Each row was made from one small tree. The marks that hang from a mark follow it in brackets, in the order of their numbers. Every link used is in the known rows. Write each row's tree.
Known rows
q789(q331(q35(q718) q153(q625))): -0.66 -2.22 -0.96 +0.27 +1.08 +3.26 +0.21 +4.59 +1.07 +2.91 +2.68 +2.38 +0.86 +2.25 +0.91 -0.86 +1.24 -2.41
q625(q153): +1.87 -1.79 -0.78 +2.98 +0.96 +1.78 -2.31 +1.80 +1.00 +3.80 +3.14 +3.08 +0.60 +1.99 -2.44 +0.44 -1.69 -0.90
q625(q35(q718) q153): +3.74 -0.63 +0.91 +3.09 +0.09 -0.44 -2.24 +2.29 +2.61 +1.47 +0.21 +2.78 +1.17 +2.28 -1.70 +0.46 -2.10 -1.02
q35(q331 q625 q718): +2.06 -1.12 -0.50 +3.77 -0.31 -0.87 -0.25 +4.94 +4.08 +1.11 -2.21 +1.75 +1.18 +1.16 +0.61 -0.62 -0.83 -0.86
q789(q331(q153) q625 q718): -1.96 -2.81 -1.86 +1.89 +3.62 +4.40 -0.46 +0.88 +0.66 +4.27 +7.19 +2.81 +1.04 +0.73 +1.92 +0.34 -1.26 -1.38
q153(q625(q35(q331))): +0.46 -3.26 +0.32 +1.93 +0.21 +1.72 -0.90 +0.97 +3.12 +2.07 +1.99 +4.10 +0.77 +2.00 -1.14 -0.87 -1.08 -1.44
q331(q153(q625)): -0.20 -3.85 -0.77 +1.64 +0.74 +2.10 -0.82 +1.13 +2.13 +4.02 +4.04 +2.03 +0.84 +2.43 -1.92 +0.67 -1.09 -2.27
q35(q625 q718): +2.76 -0.63 -0.08 +3.17 +0.13 -1.25 -0.41 +4.31 +3.04 +2.09 -0.26 +1.40 +1.26 +0.58 +0.03 -0.03 -0.77 -0.96
q153(q625(q35(q331 q718))): +0.81 -2.55 +0.47 +1.88 -0.39 +0.94 -0.55 +1.88 +3.65 +1.55 +0.97 +3.84 +0.83 +2.01 -0.11 -0.56 -1.18 -1.60
q331(q35(q718(q153))): +2.62 -1.08 -0.24 +0.74 +0.06 +1.34 +0.30 +2.62 +0.78 +2.81 +0.59 +1.19 +0.73 +2.09 -0.27 -0.74 +1.30 -2.02
q625(q35(q331) q153): +2.74 -2.07 +0.42 +3.55 +0.69 +0.94 -2.58 +1.47 +2.56 +1.55 +0.24 +3.51 +1.02 +2.78 -2.79 -0.38 -2.02 -0.74
q331(q35(q625 q718(q153))): +2.89 -0.77 -0.26 +1.30 +0.51 +0.45 -0.47 +3.42 +1.45 +2.33 -0.73 +1.02 +1.14 +1.18 -0.45 -1.37 +1.57 -1.90
q625(q35 q153): +3.26 -1.66 +0.70 +3.12 +0.92 +0.64 -2.69 +0.97 +1.86 +2.21 +1.64 +3.23 +1.10 +2.39 -3.13 +0.04 -1.99 -0.81
q331(q35(q718)): +2.70 -1.13 +0.27 +1.76 +0.21 +0.50 +0.15 +2.72 +0.89 +2.77 -0.43 +1.06 +0.49 +2.64 +0.53 -0.48 +0.78 -1.98
q331(q153): +1.02 -3.42 -0.65 +2.34 +1.00 +1.66 -0.36 +1.16 +1.45 +4.13 +3.76 +0.96 +0.90 +2.77 -2.48 +1.01 -1.20 -1.72
q789(q625(q153)): +1.45 -2.31 -1.50 +2.92 +1.36 +2.27 -0.62 -0.06 +1.22 +4.21 +4.02 +3.65 +0.62 +0.86 -0.55 -0.29 -2.75 -0.83
q625(q35): +2.98 -2.41 +1.07 +2.57 +0.72 +0.50 -0.42 +0.44 +1.95 +2.24 +2.18 +2.51 +1.06 +2.40 -2.40 -0.19 -1.33 -0.71
q331(q35 q153(q625)): +0.35 -3.53 -0.32 +1.00 +1.10 +2.10 -1.10 +1.29 +1.24 +3.70 +1.35 +1.22 +0.70 +3.11 -1.14 -0.46 +0.73 -3.18
q789(q331 q625(q35 q153) q718): -0.40 -1.54 -0.91 +2.40 +3.56 +3.68 -2.11 +0.79 +0.94 +2.89 +5.72 +4.43 +1.17 +0.45 +1.51 -0.36 -1.82 -0.74

Which tree is each row?
-1.37 -1.66 -1.95 +2.34 +3.58 +4.46 -1.85 +1.41 +0.34 +4.03 +6.78 +4.30 +0.85 +0.17 +2.01 -0.06 -1.59 -0.79 -> q789(q331 q625(q153) q718)
-2.47 -2.80 -1.07 +1.33 +2.98 +4.22 -1.84 +2.58 +0.93 +3.79 +6.67 +2.72 +0.99 +1.57 +0.69 +0.80 +0.15 -1.81 -> q789(q331(q153(q625)) q718)
+0.71 -3.26 +0.10 +1.73 +0.32 +1.02 -0.78 +1.37 +2.92 +2.89 +2.59 +1.87 +1.12 +2.56 -1.54 +0.68 -1.31 -2.34 -> q331(q153(q625(q35(q718))))
+1.17 -2.29 +0.64 +1.63 -0.20 +0.68 -0.65 +1.59 +3.12 +2.01 +1.92 +3.62 +0.88 +1.73 -0.40 -0.28 -1.14 -1.63 -> q153(q625(q35(q718)))
+3.09 -0.50 +0.03 +2.53 +0.75 -0.33 -1.71 +3.80 +1.51 +2.28 -1.94 +1.27 +0.93 +1.70 -0.04 -0.97 +0.66 -1.89 -> q331(q35(q625(q153) q718))
+2.12 -2.09 -0.01 +1.63 +0.44 +0.48 -0.18 +2.60 +1.28 +3.07 -0.34 -0.34 +0.82 +3.40 -0.23 +0.30 +0.53 -2.91 -> q331(q35(q718) q153)
+0.37 -2.49 -0.72 +2.51 -0.93 +0.78 +0.23 +3.73 +3.90 +1.89 -0.11 +1.77 +0.77 +2.78 +0.74 +0.50 -1.27 -2.05 -> q35(q331(q153(q625)) q718)
+2.43 -1.73 -0.53 +3.29 +0.54 +0.87 -0.51 +0.67 +2.86 +2.11 +0.97 +3.58 +0.98 +1.35 +0.19 -0.57 -3.10 -0.87 -> q789(q625(q35(q331 q718) q153))
+1.21 -2.21 -0.65 +2.91 -0.76 +0.44 +0.59 +3.69 +3.40 +1.99 -0.35 +1.02 +0.81 +3.04 +0.33 +0.73 -1.35 -1.68 -> q35(q331(q153) q718)
+3.01 -1.73 +1.03 +2.98 -0.45 -0.39 +0.15 +2.21 +3.38 +0.80 -0.67 +2.29 +1.06 +2.73 -0.57 -0.21 -1.49 -0.89 -> q625(q35(q331 q718))
-0.15 -2.65 -1.09 +0.76 +1.88 +3.75 +0.17 +3.67 +0.13 +3.52 +3.56 +1.97 +0.84 +2.53 -0.54 -0.92 +1.21 -1.87 -> q789(q331(q35 q153))
+1.37 -1.19 -0.85 +0.52 -0.85 +1.54 +0.49 +2.96 +2.45 +2.71 +3.18 +2.58 +0.97 +0.86 -0.34 +0.20 -0.24 -1.57 -> q35(q718(q153(q625)))
+2.60 -1.54 -0.19 +2.60 +1.62 +0.81 -2.20 +2.50 +0.78 +3.04 -0.55 +1.72 +0.86 +1.77 -1.47 -1.38 +0.81 -1.65 -> q331(q35(q625(q153)))
+0.47 -1.78 -0.91 +1.19 +2.02 +3.11 -0.10 +4.33 +0.34 +2.97 +2.52 +2.81 +0.90 +1.37 -0.12 -1.88 +1.56 -1.14 -> q789(q331(q35(q625)))
+2.94 -0.10 -0.36 +3.57 +0.28 -1.19 -2.04 +4.73 +2.98 +2.06 -0.59 +1.95 +1.29 +0.57 -0.45 +0.13 -1.21 -1.02 -> q35(q625(q153) q718)
+0.91 -3.26 -0.98 +3.70 +1.17 +0.78 -1.16 +2.96 +3.32 +2.40 -0.04 +1.45 +1.30 +1.81 -2.02 -0.65 -0.82 -1.19 -> q35(q331(q153) q625)
-1.70 -1.98 -1.08 +0.02 +2.61 +5.00 -1.56 +2.21 +0.82 +3.06 +7.52 +3.96 +1.25 +0.43 -0.12 -0.25 +0.97 -1.17 -> q789(q331 q718(q153(q625(q35))))
+0.69 -2.89 -0.92 +0.06 +0.10 +3.38 -0.37 +0.85 +2.34 +2.65 +4.56 +3.93 +1.20 +0.91 -2.89 -1.07 +0.12 -1.32 -> q718(q153(q625(q35(q331))))
+1.94 -1.05 -1.17 +2.35 -0.48 +0.36 -0.10 +4.80 +3.96 +1.13 -0.78 +2.02 +1.50 +0.39 -0.52 -1.01 +0.01 -0.94 -> q35(q331 q625 q718(q153))
+1.90 -2.86 -0.23 +2.17 +1.79 +0.78 -1.38 +2.04 +1.23 +3.38 -0.17 +0.01 +1.17 +2.54 -1.92 -0.75 +0.90 -2.55 -> q331(q35(q625) q153)
